Known rows, with every step that occurs
sifi-faval-sazov-mudos:  10   8  -6   3 -21   1  -6 -30  10   0 -17  14  -1  -5   5   7  -8   0   3  -9 -10 -16   7  -7 -21
sifi-faval-vasesap:   8  -6   4  -2   4  -5  -8  -4  14   1   2  -3   5   6 -11  -2   7  -2  23  -1  -2  -5   6  -2  -8
sifi-faval:   8   0  -5   2  -9  -1   4  -4   8  -1  -4   3   2  -9   5   3   8  -5   7  -9  -8  -4   3 -10  -7
vasesap-rafi:  -7  18   6   1  -4  -7 -10   1  14   3  -9  -3  -2   4  -7  -1   7  -2  -3   1   6  19   3  -8   0
rafi-vasesap-faval-sifi-mudos-sazov:   2  -2  -2  -7 -20   2 -19 -32  11   0   0  -7  -3  -4 -13   1  -2   9  -6   0  20   1  -7 -19 -21
sazov-fopam-sifi-mudos-vasesap:   3 -19   8 -14  -6 -13   2 -12  11   1  11  13  -6   8   0  13  11   8  18  25   4 -13   3  -1  -1
sazov-fopam:   2  -8  -3  -9  -1  -8   6   6  -9 -14   0  12  -1   9   2   0   3  -4  -5   6   4   3  -4 -12   0
mudos-sazov-fopam-sifi-faval-vasesap:  14 -25   3 -13  -4  -2  -1 -13  16 -10  -5   8  -2  16 -13   0   5  -8  27   6  13  -9   1 -15 -11
vasesap-faval:  10   2  14  -2  -1  -8 -13 -10   1  -3   7  -1   3 -12  -5   0  -2   9   4   4   6   3   2 -10   2
sifi-mudos-sazov-fopam:  -3 -14  -5 -20 -12   0   0 -11   0 -15  -7  15  -1  10   2   8  13  -2   1  14  14  -5  -7 -16 -12
mudos-sazov-fopam-sifi-dugo:   6 -24   6 -10  -4   2  11 -10  -8  -8  -5   7   7   6  -2  11 -10 -12   2   5  13   6 -13 -12   2
sazov-mudos-vasesap:  10   2   8  -3  -4  -8 -16 -13  16  13   2  -4  -8   1  -1   5   8  16  12  24  -9 -11   8   4  -5
vasesap-faval-sifi-mudos-sazov-fopam:  10 -14   2 -15 -19   1  -4 -20  -3 -23  -5  10   0   2   0  10   3   7  -6   5  19  -2 -10 -24 -14
rafi-vasesap: -11   8  -8  -2  -2 -10 -10  -5   4  15   6  -7  -3   2 -15 -13  -3  -3  -5   2   5   7   2 -10  -7
mudos-vasesap-faval-sifi:  20  -2   9   5 -11  -5 -10 -10   6  -6  14 -15  -6  -8  -6   1  -5  18   2   4   3   6  -4  -7  -4
rafi-vasesap-faval-sifi-dugo:   6   2   9   6  -4  -7  -8 -13 -10   5  12 -16  12 -13 -12  -1 -22   1 -15 -13   5  20 -11 -16  -4
faval-sazov-mudos:   5   8  -2   1 -13   1  -9 -28   2   2 -14  12  -2   1   1   5 -14   6  -2  -2  -5 -12   3   2 -15
rafi-vasesap-faval:   0   8   8  -4  -2 -16 -22 -15   6  10  13  -7   0 -10 -18 -12  -6   7   0   5  10  11   4 -19  -5
sazov-fopam-sifi-dugo:   4 -21  11  -6   4  -6  15  -4 -14  -4   1  11  11   4   2  11 -13 -12  -1   0   5   5 -10  -6   7
sifi-dugo:   0  -5   8   1   4   0   2   0 -10   4   3  -7  13  -7   2   7  -8  -6  -3  -3  -3   9  -6   1   4
mudos-sazov-fopam-sifi-faval:  15 -20  -6  -9 -17   3  13 -12  10 -12 -12  15  -4   4   2   8   6 -12  12  -2   9  -8  -3 -22  -8
rafi-vasesap-faval-sifi-mudos:   0   3   6  -1 -11  -8 -14 -26   4   4   7  -1   3 -10  -9   3  -6  11  -9  -7   8  -1  -3 -13 -16
rafi-vasesap-faval-sifi:   7   6   2   5 -10  -7 -14 -14   1   2   9 -12  -2  -7 -15  -8 -15   9 -14 -12   9  12  -5 -18 -10
sifi-faval-sazov-mudos-vasesap-rafi:   7  22   2   0 -25 -12 -21 -21  31   8 -11  -2 -11   0  -7   4   9   6  13  12  -5   6  12 -12 -16
vasesap-faval-sazov-fopam-sifi:  12 -15   5  -7 -13 -10   6 -21  -5 -18   2  21  -1   5  -5   1 -19  -3   7   2  16  -1  -4 -16  -3
fopam-sifi-faval-sazov-mudos:  14   0  -2   5 -20   1   0 -37  11   3 -19  20  -2  -3   4  11 -13  -3   9 -11  -7 -21   6  -5 -18

Rows
 19  -5  -1   1 -22  -5  -5 -32  22   8  -4   7 -10  -1  -1   9  -3   7  23  10  -8 -20   8  -1 -15 : fopam-sifi-faval-sazov-mudos-vasesap
  5 -15  10 -13 -13 -10   2 -32  -3 -12   3  29   3   0   0  12 -10   1   8   5  15 -12  -2 -11  -9 : vasesap-faval-sazov-fopam-sifi-mudos
  8  -3  19  -9  -6 -15 -20 -19  13   3  18  -3  -1 -12  -5   7  11  19  19  25   4  -6   6  -6  -2 : sifi-mudos-vasesap-faval
 -7  13  14  -3   7 -11 -22   0  20   4  -2  -9   0  16 -21  -6   6   0  12   7   9  17   6  -1  -3 : faval-vasesap-rafi
 11  -7 -10   5 -22   3  12 -22   8  -6  -7  12  -2  -2   2   4 -14 -12  13 -15   1  -8   1  -7 -12 : fopam-sifi-faval-sazov
 11 -17   8  -1   5  -3  -2 -12  18   3   0   4   2   8 -11   1   0  -5  27  -4   1 -11   6   0  -7 : fopam-sifi-faval-vasesap
 -1  13   9  -1   0 -11 -18  -2  26   3  -6  -5   2   9 -17  -4  13  -4  18   0   4  14   9 -11  -8 : sifi-faval-vasesap-rafi
 12 -17  21 -15  -7 -19  -9 -22  10  -4  16  12  -1  -3  -5  11   7  15  20  28  11  -9   3 -12   0 : sazov-fopam-sifi-mudos-vasesap-faval
 14  -1  15  -5  -4 -13 -18  -9  12   1  18 -12  -3  -9  -8  -2   5  17  17  24   3   3   4  -8   4 : mudos-vasesap-faval
  3 -15  -9 -15 -18   5   5 -12  -4 -20 -10  11  -3  11   3  10   5   1  -8   2  15  -4 -12 -16 -15 : faval-sifi-mudos-sazov-fopam
 17   4  21  -5  -4 -14 -26 -22  14   8   9  -4  -4 -10  -6   5   4  24  15  26  -3  -8   8  -7  -3 : sazov-mudos-vasesap-faval
 -1 -18  -1 -12 -12  -5  11 -25  -3 -10  -3  30   1   7   4  13  -8  -5   5   1  11 -15  -2  -4 -10 : faval-sazov-fopam-sifi-mudos
  8  -7   3 -17 -19 -17 -10 -21   0 -17  13  12  -2   0  -3   3   0   9  12  22  11  -2   0 -16 -10 : sifi-mudos-vasesap-faval-sazov-fopam
 -3  13   6   0 -14  -9 -13  -8  23   4   0  -8  -8   5  -6   9  13  11   3   9   4  12   2  -3  -8 : faval-sifi-mudos-vasesap-rafi
  8  -5 -17  -7 -21  -5  11  -6  -4 -22  -5  17   0   3   5  -2  -3 -11   2  -6   2   1  -3 -20 -14 : sifi-faval-sazov-fopam
  9   5   1  -1 -15  -4 -10 -21  -2 -10   5   2   1  -9  -6  -5 -15   4   4  -1   9   4  -1  -9  -7 : vasesap-faval-sazov
 11  -9  10  -6 -19 -10 -11 -36  13  -2  13   6  -4  -7  -6   6  -9  10  22  14  11 -10   3  -4  -9 : fopam-sifi-mudos-vasesap-faval-sazov
  4  -2  11  -7  -2 -16  -7  -4  22  -4  -7   9   1  18 -16   1   8  -9  19   2  11  11   6 -17  -6 : sazov-fopam-sifi-faval-vasesap-rafi
 -3  16   7  -2  -7 -13 -16   4  23   7   2 -13  -8   7 -11  -1  14   7  11  19   4  19   6  -6   1 : mudos-vasesap-rafi
  8  -2  12   1  -9  -1  -6 -23   0  -7   4   5   4 -11   3  13  -4  13  -5  -8   4  -6  -4  -6 -10 : vasesap-faval-sifi-mudos
 -1  -6   5  -9  -6  -9  -9 -11  13   7  11  -3  -3   0  -1   9  15  12  15  23  -2  -9   5   5  -4 : sifi-mudos-vasesap
 12  11   9   0 -14  -5 -20 -35   3  -1  -8  10   1  -9  -3   4 -16  13   1   2   1 -10   4  -7 -13 : vasesap-faval-sazov-mudos
 12 -21   7  -9   4 -10   3  -7  11  -6   0  12   3  15 -10   1   2  -8  24   2   4  -9   4  -8  -7 : sazov-fopam-sifi-faval-vasesap
  9  -7   4  -6 -19   9 -10 -28   7 -10  -5  -2  -1  -6  -2   9  -1  11  -2  -1  17  -5  -8 -14 -15 : vasesap-faval-sifi-mudos-sazov
  3 -18   0 -14 -16 -12   4 -21   8  -4   9  14  -7  10   0  11   1   4  20  22   8 -12   0  -1  -9 : faval-sazov-fopam-sifi-mudos-vasesap
  0 -17   3 -10 -13  10   0 -27  12   1 -10  11  -3   3  -1  13   3  -1  10   6  16 -16  -3  -3  -9 : fopam-sifi-mudos-sazov
